Known rows, with every way that one mark hangs from another
k725[k13 k693]: [  4.9  -4.6  37.4   2.6   8.3 -34.9  -2.6   4.5  17.7 -15.0  27.0 -15.5
  -4.6  -2.8 -11.1  -8.7 -18.4  11.9  34.2 -54.9 -10.3]
k526[k216[k725[k13]]]: [ 25.0   9.0  33.7  29.5  10.4 -34.2  24.0   6.3  -6.2  -8.7   0.3  -0.5
   5.7  -3.1   1.8  -5.9  -2.3  -3.1  35.3 -48.4  14.1]
k446[k512[k37[k725[k13]] k893]]: [ 23.4  -2.1  31.0 -13.0  10.3 -34.4 -51.1   7.1 -23.6   3.0  46.8 -14.1
 -16.0  17.1  12.0  -7.5  22.2  24.0  40.7  -7.7  -6.2]
k725[k13 k216]: [  6.0  -6.5  39.9  11.1   1.3 -13.3   2.3   0.3  21.8 -15.5  -1.2  -8.8
   1.1   3.2  -6.2  -9.1  -5.7   6.4  49.9 -40.5  23.6]
k512[k37[k725[k13 k216]] k893]: [ 36.8  13.5  69.5  -2.9  17.8 -27.0 -48.7   4.3 -24.6  -5.8  17.8 -15.5
 -13.9  31.1  -3.4  -1.8 -10.6  12.1  58.3 -20.9  -5.1]
k526[k216[k725[k13 k37 k693]]]: [ 18.8  -3.2  54.0  29.6   6.0 -51.0  24.9  11.1   1.6 -15.7   3.8 -14.4
   7.6   0.5   9.6  -7.1 -18.3   3.4  29.6 -45.9   6.9]
k216[k725[k13 k37]]: [ 33.9  -5.4  39.4  29.6   3.7 -36.3  -1.7  19.9  20.7  -5.8  25.8 -25.0
  -3.4  23.2  21.5  -3.9 -23.5   4.3  26.1 -39.0  11.0]
k37[k512 k725[k13 k216 k693]]: [ -3.5  -6.8  75.4 -10.5 -15.3 -30.9   3.9 -13.7  39.6  -2.2  28.8 -35.8
  -3.8  19.9 -10.0   6.5  -4.7  14.0  52.2 -67.9 -15.0]
k725[k13]: [  6.9   6.9  16.9   5.3   9.0  -9.9  -5.8   0.2  17.5   1.5  13.6  -6.2
 -10.2   6.3   2.4 -20.2  -9.1   4.0  33.4 -47.3   1.0]
k216[k725[k37 k693]]: [ 25.9 -14.7  53.8  24.8  -0.7 -47.6  -1.2  23.8   7.1 -16.5  33.6 -29.9
  -8.5  13.2   3.8   7.9 -18.1   4.3  12.2 -23.8  10.9]
k512[k37]: [ 11.7   6.9  33.3 -12.3  10.4   0.5 -44.9  -4.2 -16.0   4.2  23.2  -7.9
 -21.6   9.8  -0.4 -12.2   7.3 -12.1  16.0  -6.7  17.0]
k879[k693]: [  3.2  25.4  28.0  -3.9 -11.4 -18.2 -16.9   6.6   1.8  17.9  13.4  -6.7
 -20.6  13.1  -3.3   7.5   5.3 -11.0  26.3 -39.2  11.5]
k725[k13 k37 k216 k693]: [ -5.8 -31.5  83.8  10.7  -7.9 -46.4   2.7   8.4  37.1 -30.1   6.6 -36.4
   5.6  10.6   9.9 -11.3 -38.5  18.0  38.1 -35.3   6.3]
k446[k512[k37[k725] k893]]: [ 19.2  -2.1  30.6 -14.7   9.0 -32.2 -51.7   7.2 -30.8   2.9  46.3 -13.5
 -20.7  15.8   7.3  -4.3  28.3  19.7  33.9   3.2  -1.7]
k725[k37]: [-14.0  -8.4  37.5   4.6  -4.9  -8.9 -11.1   6.9  13.8   4.2   7.5 -22.5
 -24.0  19.9  19.2 -28.1 -13.7  -2.5   1.6  -6.7   8.9]
k446[k512]: [ -5.9 -11.6   1.1  -8.6  -1.7 -18.0 -21.4   4.7  -6.2   2.4  38.7  -6.5
 -18.4  -4.5   3.6 -11.5  36.9  11.9  15.1  -2.7  14.4]
k526[k216[k725[k693]]]: [ 19.2   2.9  43.0  26.5   7.5 -42.4  23.9   9.7 -15.2 -16.6   5.5  -3.9
   2.5 -10.3 -11.5   2.5   1.1  -3.4  25.5 -37.5  14.7]
k725[k13 k37]: [ -3.4  -7.4  38.0   8.2  -0.6 -17.7  -8.0   4.9  32.9   4.2   9.3 -24.6
 -12.2  24.2  32.2 -34.2 -31.3   7.1  21.5 -36.5  -3.6]
k725[k13 k216 k693]: [  4.0 -17.4  61.2   7.8   0.3 -38.1   5.0   4.6  21.7 -32.3  10.9 -17.9
   7.4  -6.3 -19.8   3.1 -15.6  15.5  50.0 -47.5  11.1]
k446[k512[k893]]: [  4.8  -3.2   4.3  -5.9   5.7 -29.8 -30.7  12.3 -23.8   2.5  40.4  -2.2
 -21.1   1.5   2.3  -6.8  32.0  21.9  23.4   6.6   3.2]
k37[k512[k893]]: [ -7.5  16.1  16.9 -15.7  -2.8  -9.2 -24.2  -9.6  -2.9  24.3  35.3  -4.7
 -27.2  13.8  -0.7  -2.4  13.9   3.1  16.9 -14.3  -8.9]
k526[k216[k725[k37]]]: [ 15.3   1.9  43.3  29.2   3.5 -33.9  21.7  10.2  -8.0  -7.8  -4.0  -8.8
  -1.4   3.3  10.2 -10.2  -5.6  -5.5  19.4 -28.7  17.8]

Rows
[  1.0  17.2  46.1 -13.5  -5.8 -17.1 -16.3  -8.2   4.9  21.7  31.9 -21.6
 -27.2  32.0  -4.1  -0.5   8.9   9.2  34.8 -38.0 -25.7]
k37[k512[k893] k725]
[ 14.5  -4.2  53.7  27.6   3.3 -46.3  22.8  12.5  -7.7 -15.7   3.2 -13.6
   1.7  -1.1   2.9  -4.7  -9.6  -1.8  19.9 -31.4  12.6]
k526[k216[k725[k37 k693]]]
[  3.5  -9.7  76.0   5.9  -5.6 -28.2   6.1   5.6   9.1 -24.9   8.9 -29.9
  -9.6  11.2 -29.1   3.7  -1.7   7.3  42.8 -43.0   4.0]
k37[k725[k216 k693]]
[ 10.2  -9.4  76.6   8.7  -1.3 -34.1   8.9   4.7  22.3 -24.9   8.1 -31.0
  -1.7  14.0 -20.9  -0.4 -14.0  14.2  57.5 -63.4  -4.5]
k37[k725[k13 k216 k693]]
[  6.9  10.1  60.8 -12.5  -2.4 -40.3 -10.7  -6.8  18.2   9.7  42.4 -29.6
 -14.2  28.4  -5.0   2.9 -10.4  21.3  49.1 -64.0 -41.9]
k37[k512[k893] k725[k13 k693]]
[ 33.0 -13.7  53.9  28.0   3.1 -53.7   1.0  22.2  20.7 -16.7  35.4 -31.8
   0.4  16.3  12.1   4.0 -30.2  10.7  26.9 -44.6   2.0]
k216[k725[k13 k37 k693]]
[ 15.3  -2.0  16.0 -15.9  11.1 -28.6 -56.3   6.3 -34.2   4.2  47.5  -5.1
 -20.9   6.5   9.1  -5.6  30.6  18.4  24.9  15.1   6.2]
k446[k512[k37 k893]]
[  7.2   8.9  62.9  -7.3  -7.4 -25.1  -8.4  -9.7  20.9   9.4  21.5 -24.8
 -11.0  33.4  -2.2   3.5  -2.1  17.8  60.5 -53.8 -17.9]
k37[k512[k893] k725[k13 k216]]
[ 19.4  -6.6  38.7 -12.9   6.6 -33.2 -49.8   6.9 -29.0  -3.1  41.4 -14.3
 -16.7  14.9   4.4  -0.8  29.2  20.6  39.5   5.1   5.3]
k446[k512[k37[k725[k216]] k893]]
[ 10.7  -0.3  60.5   4.2   3.8 -31.6   2.9   4.9  19.6 -13.0  20.3 -29.5
  -9.1  16.9 -14.6  -8.2 -15.9  12.6  46.1 -68.4 -20.0]
k37[k725[k13 k693]]
[ 11.3  -1.2  62.4  10.9  -0.9 -16.5   6.2   1.8  23.1 -13.5  -0.8 -24.2
  -5.1  21.0 -11.4  -8.7  -7.1   8.2  57.0 -59.3   4.0]
k37[k725[k13 k216]]
[ 10.5   1.8  42.9  21.8  -1.0 -32.4  19.5   3.0  -2.7   0.5   3.2 -10.3
  -2.3   5.3  13.3  -7.2  -1.4  -6.4  17.6 -29.9  14.4]
k526[k216[k725[k37[k512]]]]
[  0.8   8.5  62.7  -9.7 -10.8 -18.3 -10.4  -9.2   7.6   9.7  20.7 -23.9
 -18.7  29.5 -10.7   7.1  10.3  10.5  45.9 -33.6 -10.3]
k37[k512[k893] k725[k216]]
[ 19.7   2.4  43.7  30.8   6.0 -38.0  23.0   8.9   1.6  -7.3  -2.0  -9.2
   4.5   5.5  15.9 -12.9 -13.4  -1.1  30.3 -43.0  12.8]
k526[k216[k725[k13 k37]]]
[-15.8 -30.0  82.6  -3.0 -17.9 -44.3  -0.8  -4.3  48.5 -14.0  20.5 -39.7
   3.7  15.0  17.4  -6.1 -31.2  18.4  34.8 -38.7  -0.9]
k725[k13 k37[k512] k216 k693]
[ 31.9  -0.4  40.0  21.6  -0.1 -40.3  -8.2  14.1  20.0   5.6  36.6 -24.9
  -6.9  29.4  26.0   2.2 -20.9   9.0  27.9 -37.6  -0.4]
k216[k725[k13 k37[k512[k893]]]]
[ 26.0 -12.4  54.0  18.8  -3.6 -51.3  -1.4  13.6  28.7  -5.7  44.1 -34.0
  -1.0  19.2  17.2   6.5 -25.3  10.4  23.8 -47.3  -2.7]
k216[k725[k13 k37[k512] k693]]
[ -4.5 -20.3  62.4  13.3  -7.3 -20.7  -0.4   4.9  37.2 -13.0  -6.4 -27.2
  -0.7  21.2  22.8 -22.2 -28.7   9.8  38.0 -28.1  18.9]
k725[k13 k37 k216]
[  8.9 -10.0  27.7 -16.7   1.2 -20.1 -43.1   0.2 -11.7   2.9  44.8 -17.4
 -17.7   9.7   9.1  -9.3  32.4  10.4  25.7  -6.1   9.4]
k446[k512[k37[k725]]]
[ 36.8  19.9  57.8  -5.4  21.5 -25.7 -52.2   4.6 -27.2   2.5  25.4 -14.3
 -19.3  33.2   1.4  -7.3 -11.5  10.6  49.9 -24.8 -16.4]
k512[k37[k725[k13]] k893]
[ -0.4  -0.1  77.6 -11.4 -10.7 -35.6  -8.0  -5.8   7.8  -2.5  30.1 -30.3
 -14.8  22.6 -19.5  15.2   3.8  17.0  46.0 -37.7 -18.0]
k37[k512[k893] k725[k216 k693]]
[-24.7 -18.8  57.6 -12.7 -14.9 -32.0 -11.9  -1.6  24.7   3.3  35.3 -35.4
 -20.3  14.2  13.4 -12.0 -16.4   5.9  -1.6 -16.9 -10.7]
k725[k37[k512] k693]
[ -3.1   2.0  58.5 -15.1 -10.0 -28.1  -2.0 -13.5  36.4   9.8  39.4 -34.5
 -11.4  22.4  -3.7  -1.4  -6.1  12.1  40.7 -73.7 -31.1]
k37[k512 k725[k13 k693]]
[ 36.7  14.4  68.2  -6.9  21.3 -37.9 -50.4   6.1 -26.9  -5.5  32.1 -18.8
 -15.8  28.1  -5.0  -2.1 -16.5  14.7  50.5 -28.2 -22.0]
k512[k37[k725[k13 k693]] k893]
[-10.4   1.3  58.5 -17.6 -13.5 -21.8  -4.1 -12.3  22.9   9.8  38.4 -32.9
 -20.2  19.2 -13.1   2.4   7.0   5.0  27.1 -52.4 -22.1]
k37[k512 k725[k693]]
[ 19.5  -6.2  37.8 -15.0   9.1 -41.2 -50.6   8.9 -30.7  -2.7  51.0 -16.4
 -18.4  12.1   3.1  -0.7  24.7  22.8  34.0   0.4  -6.2]
k446[k512[k37[k725[k693]] k893]]
[ 39.8  -3.9  38.9  26.3   9.2 -48.0   2.8  18.5   9.8 -18.6  38.4 -18.6
   1.5   4.1  -8.2  13.1 -14.6   8.4  34.5 -52.7   4.7]
k216[k725[k13 k693]]
